Every row comes from one small tree of marks. Brackets hold a mark, then the marks that hang from it, in the order of their numbers. Every link used is in the known rows. Which tree was each row made from?
Known rows
{z464 z490 z665 {z948 {z525 z131}}}: [-0.93 -1.93 -1.46  4.68  0.71 -3.41 -0.78 -4.12  0.16  0.73 -5.10  0.01
 -0.22  4.34 -0.49  0.50  0.12 -6.38  2.00 -1.71  1.62 -3.83 -1.68  0.50
 -4.65]
{z428 z259 {z665 {z464 z490}}}: [ 3.78  0.10 -1.08  1.20 -0.40 -0.75  1.35  6.73 -4.38  0.46  1.29 -1.03
 -1.61  1.67  1.68 -0.66  3.60  5.58 -0.65 -0.79  0.51  0.23  1.06  0.96
 -2.67]
{z464 z665 z948}: [ 1.32 -1.15  0.59  1.12  0.70 -3.38  2.53 -2.29 -1.91 -2.10  0.66  0.51
 -1.69  2.52  1.58 -0.14  1.13 -4.05 -0.69  0.85 -0.26 -2.74 -0.18 -1.65
 -4.01]
{z948 z464 {z525 z262}}: [-3.86  1.17 -1.71 -2.54 -5.36  0.98  0.85 -4.06  3.40  0.41 -1.85 -1.40
  0.50 -2.66 -2.85  0.02 -1.08  0.00  2.35  1.77  2.25 -2.29 -0.28 -1.00
  5.11]
{z131 {z525 z262 z948}}: [-0.96 -2.18  0.73  2.19 -0.72 -3.16  1.51  1.01 -0.28 -1.51  2.72  0.26
  1.09 -2.76  1.07  1.98  0.65  3.57 -1.10  2.28  0.52  1.96  0.19  2.51
  6.90]
{z948 {z464 z490 z665} z525}: [-0.66 -1.37 -1.22 -1.30 -2.84  0.76  0.91 -2.43  4.29  1.02 -3.60 -1.39
 -0.97  0.81 -4.11  0.85  1.01 -5.82  1.76 -2.74  2.00 -5.26 -0.29 -2.79
 -2.33]
{z428 z259 {z665 {z464 z948}}}: [ 3.23  0.73 -1.45 -0.26 -0.36 -1.24  1.77  4.60 -6.33 -0.72  1.03 -0.49
 -2.19  0.68  2.46 -0.53  3.27  5.95  0.24  0.08 -0.06 -0.22  0.41 -0.43
 -2.35]
{z259 {z428 {z665 {z464 z490 z948}}}}: [ 2.21  2.26  1.51  1.39 -1.03  0.61 -1.66  3.66 -4.12  1.36 -1.40  0.50
  1.59 -0.55  0.05 -1.43 -0.88 -0.03 -3.25  1.71 -2.12  2.78 -0.27 -0.69
 -3.76]
{z259 {z428 {z665 z464}}}: [ 1.79  2.71  2.76 -0.94 -2.28  1.01 -0.02  4.51 -2.37  2.31  1.74  0.27
  0.69 -2.40  0.45 -1.28 -2.11  2.25 -3.55  1.65 -1.40  3.08  1.50 -0.68
 -2.01]
{z525 z948}: [ 0.65 -1.88 -0.42 -0.55  2.90 -0.78 -0.38  1.84  1.44 -2.38 -0.14 -0.94
 -0.72 -0.76 -0.28  1.24 -1.11  0.87 -1.90  0.74  0.31  1.30 -0.46  2.22
  2.41]
{z464 {z665 z428} {z948 z525}}: [ 0.40 -1.15 -0.41 -0.35 -0.38 -0.51 -0.26 -3.66  1.12  0.30 -0.84 -0.50
 -2.53 -0.28 -1.05  0.06 -0.05 -3.73 -0.89 -0.71 -0.02 -3.40  0.57 -3.34
 -3.28]
{z525 z131 z262 {z948 z464}}: [-5.86  0.34 -0.73  0.03 -0.41 -1.06 -2.29 -1.12  2.36  0.61  3.23  2.84
 -0.15 -1.37  2.22  4.07 -1.76  0.13  4.33  3.70 -0.06  1.94 -1.81  4.40
  6.18]
{z428 {z665 z464}}: [ 1.40  3.04  1.12 -1.03 -0.89 -1.01  2.77  3.38 -1.58 -0.62  2.67 -0.92
 -3.52 -1.86  0.95 -0.75 -0.73  3.51 -1.80 -0.24  0.56  1.82  1.22  0.19
 -2.38]
{z525 z131 z948}: [-1.89 -0.79  0.26  0.14  3.66 -2.15 -1.26  0.97  2.71  0.19  0.98  1.14
 -0.03 -0.23  2.31  2.23 -3.39  0.60  1.51  0.05  0.61  2.29 -0.82  5.12
  2.56]
{z131 z525}: [ 2.02 -0.47  2.62 -0.01 -0.62 -3.11  4.59  1.03  0.83 -1.28  1.74 -0.45
  2.48 -1.66  1.11 -1.27 -0.26  2.33 -1.87 -1.13  0.86  1.02  1.68  0.99
  2.64]
{z428 z259 {z665 z464}}: [ 3.33  0.70 -0.53 -0.89 -1.09 -0.79  2.47  6.22 -4.33  0.42  3.06 -0.91
 -2.60 -0.02  2.39 -0.51  2.62  7.20 -0.30 -0.36  0.62  0.22  1.76  0.32
 -1.40]
{z490 {z464 {z665 z428} z948}}: [ 1.60  0.42  3.53 -2.18  2.87  1.27  1.31 -1.05  0.31 -2.20  2.81 -0.61
 -0.83  1.74 -0.36 -0.72  1.80 -0.90 -3.97 -1.49 -0.75  0.22  0.37 -2.60
 -1.41]
{z665 z428 {z464 z490 z948}}: [ 1.80  1.61  1.16  0.00  3.71  3.44 -2.07  0.27  0.10 -1.45 -0.28  0.52
  1.83  0.46 -0.89 -2.62 -1.13 -2.04 -2.38 -0.83 -2.89  3.57 -0.04 -0.61
 -2.20]
{z464 z490 {z665 {z428 z259}} {z948 z525}}: [ 2.25 -3.45 -2.14  2.91  0.66 -0.30 -2.38 -1.16 -0.80  0.88 -3.42 -0.69
 -0.54  3.50 -1.42 -0.04  3.53 -3.75 -0.41 -1.51 -0.27 -4.21 -0.41 -2.17
 -4.49]
{z665 {z428 z259} {z464 z490 {z948 z525}}}: [ 2.25 -0.90 -1.42 -0.08  2.16  4.37 -2.82  0.83 -0.77  0.40 -2.93 -0.85
  2.49  0.99 -1.80 -2.27  0.82  1.17 -0.57 -1.95 -1.37  0.81  0.25 -1.20
 -0.61]
{z525 z131 z262 {z948 {z464 z490}}}: [-5.29 -0.12 -1.27  2.13  0.25 -1.14 -3.37 -0.57  2.29  0.60  1.49  2.68
  0.67  0.26  1.42  3.93 -0.74 -1.48  4.05  3.22 -0.18  2.04 -2.64  5.10
  5.02]
{z131 {z525 z948}}: [ 1.62 -2.54  1.28  0.11  1.59 -2.35  2.32  2.15  0.85 -2.01  0.86 -0.29
  1.02 -2.38  0.21  1.40  0.28  2.20 -1.82 -1.21  0.38  1.37  0.39  1.51
  3.79]
{z428 z665}: [ 1.78  2.47  0.28 -0.42 -1.81 -3.58  2.41  3.28 -1.19 -0.91  1.96 -1.18
 -3.73 -1.30  1.40 -0.62 -0.10  3.18 -2.25  0.84  1.10  0.70  0.70  1.12
 -2.18]

Which tree is each row?
[ 1.59 -0.01 -0.76 -2.69  1.36  4.38 -1.16  0.23 -0.67  0.39 -0.57 -0.63
  1.41 -1.13 -0.82 -2.14 -0.13  3.15 -0.29 -1.32 -1.22  0.58  1.15 -2.02
  0.80] -> {z665 {z428 z259} {z464 {z948 z525}}}
[ 3.03 -2.12  1.73 -1.07 -0.26 -0.48  1.59  2.72  1.12  1.59  6.21  0.50
 -2.03  1.18  2.17  0.11  1.71  0.41 -1.76 -0.06 -0.71 -2.00  3.17 -1.31
 -2.25] -> {z464 {z665 {z428 z259}}}
[-5.01  1.09 -0.83  1.60 -3.67 -2.25  0.30 -4.01  3.15  2.46 -0.93 -0.98
  1.44 -1.07  0.53 -0.55 -4.07  2.72  2.20  1.84  3.55 -0.16  0.55  3.74
  5.54] -> {z948 {z525 z131 z262}}
[-2.85  2.65  0.59 -0.98  0.43  2.92 -1.98 -3.33  1.48  1.19  0.81  0.75
  1.04 -2.41 -0.11 -1.44 -3.72  0.90  0.63  0.60 -0.88  2.98  0.54 -0.13
  2.26] -> {z665 z428 {z464 {z948 {z525 z131 z262}}}}
[ 3.24 -0.20 -0.15  0.11  3.51  3.65 -2.05  2.61 -1.96 -0.62 -0.04  0.55
  2.67  1.96  0.22 -2.38  1.46  1.00 -1.23 -0.82 -2.84  2.28  0.42 -0.56
 -1.60] -> {z665 {z428 z259} {z464 z490 z948}}
[ 2.75  0.50  1.74 -3.26  1.65  4.29  0.35  4.02  0.72  0.89  4.88  0.02
  1.14 -0.98  1.06 -2.06 -0.37  4.61 -1.64 -0.82 -1.69  2.56  3.09 -0.42
  1.19] -> {z665 {z428 z259} z464}
[ 0.41 -3.03 -0.69 -0.76  2.22  0.38 -0.95  1.62  2.21 -1.55 -0.02  0.53
 -2.10  0.95 -1.57  3.44  1.94 -5.07  0.32 -0.74 -0.69 -1.63 -1.50 -0.31
 -1.34] -> {z525 {z948 {z464 z490 z665}}}
[ 2.83 -1.96  0.20  0.00  1.05 -1.11  0.39  0.35 -2.15 -0.36  2.98  1.15
 -1.74  2.12  2.27  0.09  2.90 -1.52 -0.88  0.75 -1.87 -2.50  0.95 -2.37
 -3.86] -> {z464 {z665 {z428 z259}} z948}
[-2.68  1.04 -1.05  3.24  0.68  0.51 -1.07 -3.55 -0.78 -0.20 -4.15 -0.28
  2.72  1.60 -0.78 -1.53 -2.21 -1.03  1.79  0.19  0.88  1.34 -1.43  1.67
  1.06] -> {z665 {z464 z490 {z948 {z525 z131 z262}}}}
[ 1.27  1.85  0.55  1.16 -1.95  1.21 -2.14  2.25 -3.19  2.11 -3.70 -0.49
  1.39 -1.37 -1.57 -1.28 -1.27  0.03 -2.67  0.86 -0.87  1.70 -0.28 -1.30
 -2.97] -> {z259 {z428 {z665 {z464 z490 {z948 z525}}}}}
[ 1.03  2.06 -1.48  1.51 -0.49 -0.96  0.32  0.86 -2.81 -1.06 -3.55 -1.53
 -2.63 -0.22 -1.27 -0.82  0.38  0.73 -0.89 -1.23  1.03  0.36 -1.03 -0.42
 -3.75] -> {z428 {z665 {z464 z490 {z948 z525}}}}
[ 2.44 -1.38  0.39  3.08  2.28 -1.33 -1.38 -0.87 -0.57 -0.99 -0.03  1.12
 -0.88  3.52  0.13 -0.33  2.02 -6.33 -2.14 -0.02 -2.07 -1.28 -0.60 -1.34
 -6.20] -> {z464 z490 {z665 z428} z948}
[-1.60 -1.57  0.52 -0.03 -1.56 -1.66  1.41  0.49  0.49 -1.51  2.61  0.96
  0.87 -3.36  0.33  2.84  1.44  1.81  0.55  1.79 -0.18  1.12 -0.45  0.95
  6.60] -> {z131 {z525 z262 {z948 z464}}}
[-0.03  0.22 -1.08 -1.30 -0.19  3.98 -1.74 -0.51 -1.38  0.68  0.56 -0.27
  1.46 -1.22 -0.17 -1.66  0.07  4.08  0.11  0.87 -1.17  0.99  1.14 -1.47
  2.81] -> {z665 {z428 z259} {z464 {z948 {z525 z262}}}}
[-5.78  0.51 -0.51 -1.09 -5.57 -0.99  0.92 -4.93  4.34  3.57  1.51  0.95
 -1.33 -1.13 -0.22  2.48 -1.35 -2.80  5.33  0.73  2.66 -3.95  0.25 -0.35
  2.39] -> {z948 {z464 z665} {z525 z131 z262}}
[ 0.63  1.11 -0.11 -0.08  2.44  4.10 -2.63 -1.47  1.32 -0.47 -3.22 -0.85
  1.68 -0.52 -2.83 -2.50 -1.76 -1.78 -1.72 -1.88 -1.31  2.08 -0.26 -1.25
 -1.36] -> {z665 z428 {z464 z490 {z948 z525}}}
[-1.39 -0.46  1.32  0.09 -0.42 -0.17  1.65 -4.02 -0.46 -1.85 -0.67 -2.14
 -0.59  1.78 -1.69 -0.24  1.57  0.13 -2.01 -0.30  2.08 -1.93 -0.45 -1.98
  1.79] -> {z490 {z464 z665 {z948 {z525 z262}}}}
[-1.80  0.86 -1.50  0.45  0.22 -2.21  0.26 -4.72  0.53 -0.61 -5.24 -0.66
  1.61  0.41  0.10 -1.36 -2.79 -0.78  1.83 -0.35  1.74 -1.00 -1.57  1.27
  0.65] -> {z464 {z948 {z525 z131}}}
[-5.35  1.34 -1.88  0.84 -4.21 -0.11 -1.35 -4.14  4.30  2.39 -3.15  0.11
  2.30 -0.04 -1.69  0.61 -1.67 -2.17  4.63  0.58  2.31 -1.43 -1.56  2.22
  3.71] -> {z948 {z464 z490} {z525 z131 z262}}
[-1.12 -3.02  0.58  2.20 -1.34 -2.22  0.79  0.85  0.33 -0.76  2.75  1.40
 -0.07 -1.46  0.07  3.81  3.16 -1.16  0.51  1.07 -0.21 -0.39 -0.48  0.59
  3.81] -> {z131 {z525 z262 {z948 {z464 z490 z665}}}}
[ 1.25 -0.15  3.02 -1.09  2.44 -0.42  2.75 -1.66 -0.89 -3.01  1.10 -1.21
 -0.38  3.00 -0.07 -0.76  1.98 -0.97 -3.01 -1.50  0.58 -0.84 -0.24 -2.04
 -1.16] -> {z490 {z464 z665 z948}}
[-1.64  1.54  0.04 -0.68  1.22  0.91  0.95 -3.36  0.11 -0.57 -3.05 -0.49
  1.54 -0.33 -0.31 -1.76 -3.61 -0.03  1.69 -1.43  1.03  0.83 -0.45  0.24
  0.57] -> {z665 {z464 {z948 {z525 z131}}}}
[-1.64 -1.10 -0.75  1.41 -0.53 -3.39  1.18 -4.97  0.30  0.77 -2.21  0.22
 -1.53  1.75  0.74  0.70 -1.19 -3.83  2.31 -0.92  1.89 -3.98 -0.49 -0.72
 -2.86] -> {z464 z665 {z948 {z525 z131}}}
[-6.00  2.09 -1.20 -1.90 -4.98 -0.08  0.19 -4.68  4.49  2.55 -0.92  0.32
  1.07 -2.15 -0.83  0.87 -2.67 -0.21  4.97  1.27  2.56 -1.58 -0.51  1.34
  5.18] -> {z948 z464 {z525 z131 z262}}
[ 1.37 -0.06  1.48 -1.97 -0.36  1.36  0.21  0.83  3.69  0.41  2.69  1.23
 -1.07  1.02 -1.17  0.71  1.79 -6.16 -0.08 -1.16 -1.53 -1.77  0.42 -2.29
 -3.94] -> {z948 {z464 z490 {z665 z428}}}
[ 1.15 -3.09 -0.61 -3.60  1.65  1.77 -1.09  3.12  1.93 -0.33  3.27  1.03
 -2.82 -0.84 -0.34  3.83  2.60 -1.54  0.56 -0.46 -1.53 -1.80  0.19 -1.61
  0.05] -> {z525 {z948 {z464 {z665 {z428 z259}}}}}
[ 2.60  0.53  0.53 -2.48  2.59  3.76 -0.62  1.87 -1.92 -0.50  2.27  0.68
  1.68 -0.13  1.22 -2.24  0.46  2.90 -0.93 -0.18 -2.65  2.11  1.42 -1.46
  0.05] -> {z665 {z428 z259} {z464 z948}}
[-2.65  0.01  0.02 -2.72  2.45 -0.28 -1.23  0.34  3.76  0.01  0.93  2.22
 -0.14 -1.12  1.25  3.35 -2.20 -1.76  3.50 -0.52 -0.20  1.20 -1.67  3.24
  2.37] -> {z525 z131 {z948 z464}}
[ 3.80  0.13 -2.00  1.81  0.34 -1.18  0.64  5.09 -6.46 -0.87 -0.77 -0.55
 -1.39  2.36  1.68 -0.71  4.19  4.24 -0.04 -0.35 -0.28 -0.11 -0.41  0.17
 -3.43] -> {z428 z259 {z665 {z464 z490 z948}}}
[-0.70  2.50  0.71  0.87 -4.13  0.73 -1.66  1.16 -3.80  2.44 -1.08 -0.07
  0.80 -2.84 -0.38 -0.80 -1.72  2.23 -2.11  3.32 -0.68  2.00  0.06 -1.22
 -0.15] -> {z259 {z428 {z665 {z464 {z948 {z525 z262}}}}}}
[-1.07  0.77 -0.66  1.89  2.19  0.96 -0.70 -2.78  0.04 -0.61 -5.30 -0.55
  2.68  1.75 -1.25 -1.94 -2.49 -1.98  1.44 -1.99  0.86  1.00 -1.35  1.14
 -0.94] -> {z665 {z464 z490 {z948 {z525 z131}}}}
